What can hang from each mark:
E: D
U: C Q S W
S: H Q U W
H: Q U
V: C D E U
D: E V
W: H Q
C: T U V X
T: C X
Q: H

Every row comes from one small tree of marks. Brackets hold a mark, then the marks that hang from it, in alphabetical order. Every link used is in the known rows. Which tree was each row made from?
Known rows:
(E (D (V (U W)))): [ 19  15  11   2  -1 -14  -3  22 -14   7   6  -4  -4   6  10   1  -2  -7
  24  10   5 -10  18  -4 -14   0  14  -5  -6  14  17   6  15  -2]
(H U): [ -1 -14  -1  -5  -2  -9 -11   5  -4 -13  14  -4   9   1   2   3 -13   3
 -13   9   7  -1  18   3 -10  -9   2   9  -6  11   0   0   4  -1]
(H Q (U S)): [  9 -42 -12 -10   9  -6 -19   8   0 -28  28 -14  13   1   5   8 -24   8
 -23  25   9  -4  29  13 -11 -16  21  19 -24  16  -2  10  18   0]
(Q (H (U S))): [ 17 -27 -12  -9  -3   7  -3  -1  -8  -5   7   1  13  -5  -5   5  -5  -6
   1  -1   4   1  43  -1  -2 -13   1   5  -8   0   1   3   0   5]
(H Q (U (C (V E)) S)): [ 17 -43 -17 -11  13 -10 -16   7 -10 -28  28   1  14   9   5  16 -19   8
 -19  26   8   2  34   9  -9 -14  24  14 -30   6   4  16   6   7]
(W (Q (H (U C S)))): [ 17 -16  -1   7  -3   2   2  -5 -10  -6  15   0  16  -3  -3   5  -3  -2
   2  20  11   4  31  15  -7  -4   6  -6  -7  -2  -3  11   1   5]
(H Q (U C)): [  8 -31 -10  -4  10 -16 -17  13 -11 -23  32   1   7   0  -1   7 -25  13
 -24  23  10   1  24  11 -11 -11  19   8 -24  19  -3  13  10 -12]
(S H Q W): [ 17  -6  36  -8  -5 -11  16 -12 -14 -15 -24 -10 -10   0  24   5 -14  17
   3 -10  23 -38  12  29 -30  -6 -24 -18  -6   8   9 -26   3 -19]
(S H Q (U C) W): [ 36 -13  55 -14   0 -24  24 -13 -26 -15 -23  -2 -19   6  28   7 -27  26
   4  -5  30 -52  20  37 -41   0 -21 -33 -24  -2  18 -25   2 -29]
(Q H): [ 11 -10  -7   0  -6  10   4  -3  -7   8  -2   9   4  -9 -10   3   1  -6
   8 -12   1   3  28  -3   4  -6  -6   0  -1  -3   0   1  -2  -1]
(U C): [ 11  -1  -8  -5  12 -10   5   4 -13  -1   5  12  -3   5  -1   1   4   2
   1   6   0   4  -3  -5   2   5   8 -18  -5  -4   0  10 -11  -5]
(C (T X) (U Q)): [ -1 -30  -7   2   1   2  -2  22  12 -15   8  16  20   5 -12   9   6 -31
  -7  35   5   9  12  -1   4   8  11  10   3   6   1  13  14  -6]
(E (D (V (C T) U))): [ 21  15  13   6  -2 -13  -6  19 -10   0   7   2  -2   3  11  -1  -6  -3
  22  10   2  -9  25   0 -12  -3  18  -9 -19  15  11   6  18  -4]
(S (Q H) (U C) W): [ 42 -20  54 -21  -5 -12  17 -18 -25  -7 -18  10 -16  -8   0   1 -32  19
   6  -2  25 -39  39  23 -33  -3 -11 -24 -33  -7  21 -20   5 -25]
(D E (V (C T (U S)))): [ 52  -5  -2  10 -11   0  16  18  10 -15   1   8  10  -7   3  14   4  -7
  13   1   4   8  24  16 -15  -5  20  -7   0   7  23  10  -2  14]
(C T (V D E U)): [  7 -12   3   0 -10   9  -2 -11 -19 -24   3   6  18  22   7   3   1   2
  -1  20   2   8  44   0  -3 -14   2  19 -13 -19  21  -6 -14   3]
(E D): [ -4   6   7   5  -3 -12 -12  14  -2   8   0   4  -3  -1   5  -3  -5  -5
  18  -5  -3  -6  -1   2  -4   2   2  -3 -10   4   4   3  16  -5]
(C T (V D U) X): [-22 -14  14  -6 -16  15  -1  -4 -15 -11  -1  -5  26  13  13  21   2   1
  -3  31  22   9  50  -9  -4  -5  14  23 -16  -9  22  -2   1  -9]
(T (C (V D)) X): [-11   5 -17   3  20  -5   4  -7   0  11  -8  -8  17  -3 -14  14  -1 -10
  17   1  -2  13   2   8  -3  15   9  22  -6  11   3   2 -13   2]
(Q (H (U (C T (V D) X)))): [  9 -27  -8  -5  -5   6  -2   4 -21  -3   9  13  18  -3  -5  13  -5  -1
   0   5  10  10  51  -3  -1 -10   4   5 -14  -2   6   5  -6  -7]
(Q (H (U S W))): [ 28 -25 -10 -13  -2   8   1   2 -14  -5   9   0  16   3  -3   8  -2  -9
   6   4   1   1  42  -5   1 -12   6   4  -4   4   5   5   0   4]
(W (H (U (C X) S)) Q): [ 12 -10 -11   2   1  -6   9  -4 -15 -24  25 -11  22  20  15   9   6   3
  -2  26  14   2  23  20 -12  -7  11   3 -13   5   3  27 -10  10]
(H Q (U (C T X) W)): [ 14 -34   1 -12   5 -10 -11  26 -18 -28  30   3  19   9  10  17 -19   5
 -21  41  11   2  37   4  -4  -8  33  12 -21  20   0  16  15 -15]
(U S (W (Q H))): [ 42 -14  -1 -11   4  12  14  -2 -14  -5   6 -11  20  17   9   8  12 -12
  18  25  -3  -2  17   2   5  -1  21  -5   3  -5   7  13   1  12]
(H Q): [  1 -17  -4   3   4  -1 -10   5   1  -9  15  -4  -1  -4  -2   4 -16   9
 -12  10   4  -1   8  11  -3  -7  11  12 -15  11  -4   5  14  -7]
(C (U Q)): [  6 -28 -10  -1  -6  -3  -1   9  11  -8   3   4   8   9  -4  11   5 -19
   4  16   8   3  -6  -1   0   3   4   4   9   4  10  11  15  -6]
(E (D (V (C X) U))): [ 18  16  12   3  -5 -16  -4  19  -9   6   4  -3  -2   2  17   3  -4  -1
  23   5   7  -9  22   1 -11   0  19  -5 -21  19  14   7  21  -4]
(V C D E U): [ 61  -1 -16 -14  -7 -18   8 -21 -25 -32  10 -15  12  32  33 -24  -2  25
   3  -2 -17  -2  22  20   5 -19   9   8 -40   6  17  -9 -14 -14]
(S H (U (C (V D)) Q) W): [ 27 -19  31  -3   0 -20  25  -7 -24 -11  -3  -7 -14  26  20  13  -8  18
  13   7  29 -34  12  21 -29 -10  -7 -35 -12  -5  20 -15  -8 -30]
(U (C V) Q W): [ 34 -10  -3  -9  11  -3  19  11 -24  -4  14  16   4  38  -3  17  18 -16
  20  28   2   7  -3 -20  10  -3  27 -23  11  -9  14  22  -6  -6]
(C T V X): [-34 -11  20   3 -15  20  -3   6   2   0  -9  14  21  -1   4  32   5 -12
   0  22  19  10  39 -13   3   4  11  19  -7 -12   9   5   8   6]
(C (T X) V): [-23  -2   8   9   3  16  -4   4  -1   2   3  19  17   0 -17  18   3 -15
  -4  18   4  13  28  -7   2   7   5  16  -8  -5   3   2  -3  11]
(D (V C (U S W))): [ 56  10   2 -10   7  -4  15   5 -16  -9  11 -15   4  18  16   5   6   1
  15  20   4  -8  29  -6  -9  -6  30 -10 -12  18  18   9   1   7]
(D E V): [ 35   8   0  14 -11  -3  19  19   5  -1  -1   2  -4 -13  -2   8   5  -2
   9  -9   9   7  15  14 -20  -6   9  -7  15   2  20   3 -10  16]
(E (D (V (C X) (U (S W))))): [ 23  10  16  -4  -3 -16  -2  16  -8   1   2 -10  -2   3  20   3  -4   0
  24  10  10 -15  24   1 -14  -3  22  -9 -25  19  17   3  20  -4]
(U C (W Q)): [ 35   6   4  -3   9  -7  15   7 -26  -2  13   6   9  20   6   6  10  -3
  11  29  -1   5  -4   1   4   9  20 -20   2   1   4  17  -8  -5]

Which tree is each row?
[-22 -25   7   8 -11  18 -12   2   7  -7  -2  22  23   2 -15  32   0 -21
   2  25  13  14  27  -9  -4   8   0  22   1  -7  19   8   8   8] => (C T U V)
[ 43 -13 -20 -10  -6 -16  19  -5 -23 -28  18 -16   5  27  10 -15   4  13
   0  14   8   6  11   9 -11 -24  14 -16  -2  -6  27   4 -20 -26] => (V (D E) (U C Q))
[ 40  14  10  -5  -7   1  10  -9 -19 -20  20  -4  22  20   8  -4   1  -2
   2  31  -2   0  43   3   5  -5  23  -2 -26  21   6   5   5 -11] => (V (C (T X)) (U (W (Q H))))
[ 39 -32 -12  -9 -14   1   9   3  -1 -24   0  -6  34   9  23   8   0   7
   6   5  -4  12  15  21   5  -4  22   9 -28   6  21   6   2 -15] => (V (C T (U S) X) (D E))
[ 23 -29 -16  -8  22  -3   6  11 -13 -26   7   5   7  14  18  11   5  -2
  -3  25   3  -6  19   4  -2  -4  18 -22 -10 -11  -6  17  -8  -1] => (U (C T) (S (H Q)))
[ 26 -21 -13  -9   0   5   8   1  -3 -13   8  -8  25  23   8  17  13 -17
  13  25   3   2   2   6   0   7  11  12   3   8  19  21   4   9] => (C (U S (W H Q)))
[ 41  -1   0   0  -6  -6   1  -2  -1 -27  -1  21   8  11  19  -9   1   1
   3  -1 -22   1  19  12  16  -7   8   0 -26  -4  -5   1  -3   6] => (V (C T) E)
[ 23 -27 -11 -16   2   4   2   6   2  -7   0  -5  20  15   6  17   9 -19
  10  20   0   1  -1  -5   4  10  12  10   4   6  18  12   9   6] => (C (U S W))
[ 23 -25  20  -1  -1   0  11   0 -15  -5   5  23  -4  13  -7  11  -9  -6
  10  16  14  -9  32  -1  -8  -5   8 -19 -11 -23  11   8   2 -10] => (S (U (C T V) (Q H)))
[ 43 -17 -10 -20  -2  -9  15 -10 -24 -38  11 -24  12  19  14 -12   1  17
  -4  23  10  -1  28   9 -19 -22  16 -15 -15  -6  31  -6 -26 -20] => (V (D E) (U (C T) (S W)))
[ 37 -31 -21 -17  22  -8  14   8  -7 -19  11   3   0  25   5   1  16 -14
   8  27   0  -2  -4 -12   6  -9  29 -33   1 -18   0  25  -5   0] => (U C Q S)
[ 52   5  -3  -7 -14 -26   1  -3  -8 -30  10   3   0  30  29 -17   2   0
  16   5 -11 -12  23   8   6 -20  15  -7 -31   5  12   4  14  -6] => (V C (E D) (U Q))
[ 26 -38   1 -18  10  -9  22  16 -10 -32  -2  -3   5  25  28  15  18 -12
   5  40  21 -16  19  -5  -3 -11  26 -39  -1 -13   0  12  -2 -15] => (U (C T X) Q (S H W))
[ -1 -25 -12   6 -13   8  -1  -7   0   3  -1   3  22   6  -8  26   1  -3
  10  -3  10  18   4   9  -8   4  -5  26  -2  -2  36   3  -4   2] => (C U (V (D E)))
[  6 -15 -25  -9  19 -12  10   1  16 -11  -6 -12  17   3  -9  14   8 -28
  16  17   4   2  -2   7  -5  13  15  13   1  20   3  14  -2   1] => (T (C (U Q (S (W H)))) X)
[ -6   2  -6  -9  -1   0  10 -14  -8  -6 -11 -19  19  15  11  24   4  -5
  26  11  13   6  22  -3  -7   1  14  21   0   5  20   8  -8  -5] => (T (C (V D (U (W H))) X))
[ 18 -13  -4 -11  -5   1   4 -23 -18 -15   0 -14  12  24  12   5   4  10
   6   8   6  -1  28   3  -8 -15   2  17 -19 -12  30 -10 -17   7] => (C (V D E (U (S W))))
[  9 -41  -6  -6   6   1   5  17  11 -25   2   1  21  11   2  14  10 -29
  -3  38  11  -5  17   5  -4   3  11  -1   1   7   4   7  10  -6] => (C (T X) (U Q (S H W)))
[ 37   0  21  -2  -1  -8  19  -7 -27  -5   9  10   3  29  10  12  -2   5
  15  13   7 -11  17  14  -9   5   6  -6 -16 -12  21  12 -11   3] => (S (U (C (V E)) (W H Q)))
[  2 -18  -6   2   0 -13   7  11 -12 -12   6   0   7  18  23  20   4   0
  -1   6  19  -7  16   8  -9  -7  -2 -11   4   3   1   6  -1  -7] => (S (H (U (C V X) Q)))
[ 44   0  -5  -6   3  -8  11   8  -9 -15   2  -9  -1  10  18  -1   9  -4
   6  15   6  -8  34   1 -13  -7  15   1  -3  -1  17   3  -8  20] => (D (V E (U S)))
[ 46  -7   1   7 -16   0  17  23  11 -13  -3   6  14 -10  11  21   7  -9
  12   4  10   9  29  14 -12  -2  24  -2  -3   9  23  12   3  14] => (D E (V (C T (U S) X)))
[ 32   0   4 -10 -11 -22   2  -6 -11 -30  -2 -18   2  21  37  -9   5   1
  11  13   7 -24  32  18 -15 -14  -1  -3 -18  -2  17  -9   1   4] => (V (E D) (U (S H (W Q))))
[ 41 -14  -9  -4  -1 -15  -8  13   5 -21   0  21  20  11  21  -2   3 -16
  14   5 -23   0  18  16  15   7  15  11 -39   7   4   9  15   9] => (V (C (T X) (U S)) (E D))
[ 38 -31  -9  -2 -18  -3  12   7   0 -24   4   0  29  13  19   6   1   4
   7   7  -1  14  11  21   6  -8  22   5 -21   7  19   7   5 -24] => (V (C T (U Q) X) (D E))
[ 21  13   9   9   2 -14  -5  21  -7  11   3   5  -5  -1   9   1  -5  -2
  27  -4  -2  -7   8   4  -8   2  15  -9 -17  15   7   8  18   0] => (E (D (V C)))
[ 49 -16 -14 -26   5  -3  17  -2 -24 -22  16  -9   7  34   8   0  15 -13
  10  34   7  -6  31 -20   2 -16  27 -21   1  -5  17  16  -4  -7] => (V (U C (Q H) S W))
[ 18 -37 -12 -12  -1  -2   6   1   9 -20   4  -8  11  18   2  12  10 -17
   8  22  12  -6   0   0  -6  -5   9   0   2   5  17  12   8  -2] => (C (U Q (S (W H))))
[ 16 -20   1 -26  12  -8  11   2  -8 -11  -5  -9   5   6  17  13  10   1
   2  22  14  -9  10  -7  -3   3  23 -20 -18  -3   9   6  -7  -3] => (U (C X) (S W))
[  5 -31   7   4  -5  20   1   3  -3 -14   0   9  35  21   4  40  11 -27
  14  41  13   6  30  -1  -4   9   9  14   8  -7  21  15   7  14] => (C T (U (S H) (W Q)) V)
[ 12 -29  25 -26   8   4   9  -5 -15 -19 -15   8  12   5  12  25   0  -2
   3  32  22 -12  36  -6 -12   2  19 -13 -25 -17  17   4  -1   1] => (U (C T V X) (S Q W))
[ 16 -10  -6   0  -7   2   6   3  -4  -7   9  -2  20  18   3  16   9 -14
  11  19   5   5   0   8  -1   9   3  14   6  14  17  17   4   1] => (C (U (W H Q)))
[ 29   8  -6 -10  -6 -27  -2   3 -18 -21   5   6  -3  18  22 -14   4  -1
   7   8  -3  -8  24   2  -3  -7   4  -4 -20  -6  15   3  -4  -1] => (V (E D) (U C))
[ -2  -9   3  -7   4  -3   4  16 -10  -9   0  17   8   1   9  11   6  -5
  -4  23   8   6  17  -9   6   7  17 -12  -9  -8  -2  13  -4  -8] => (U (C T X))
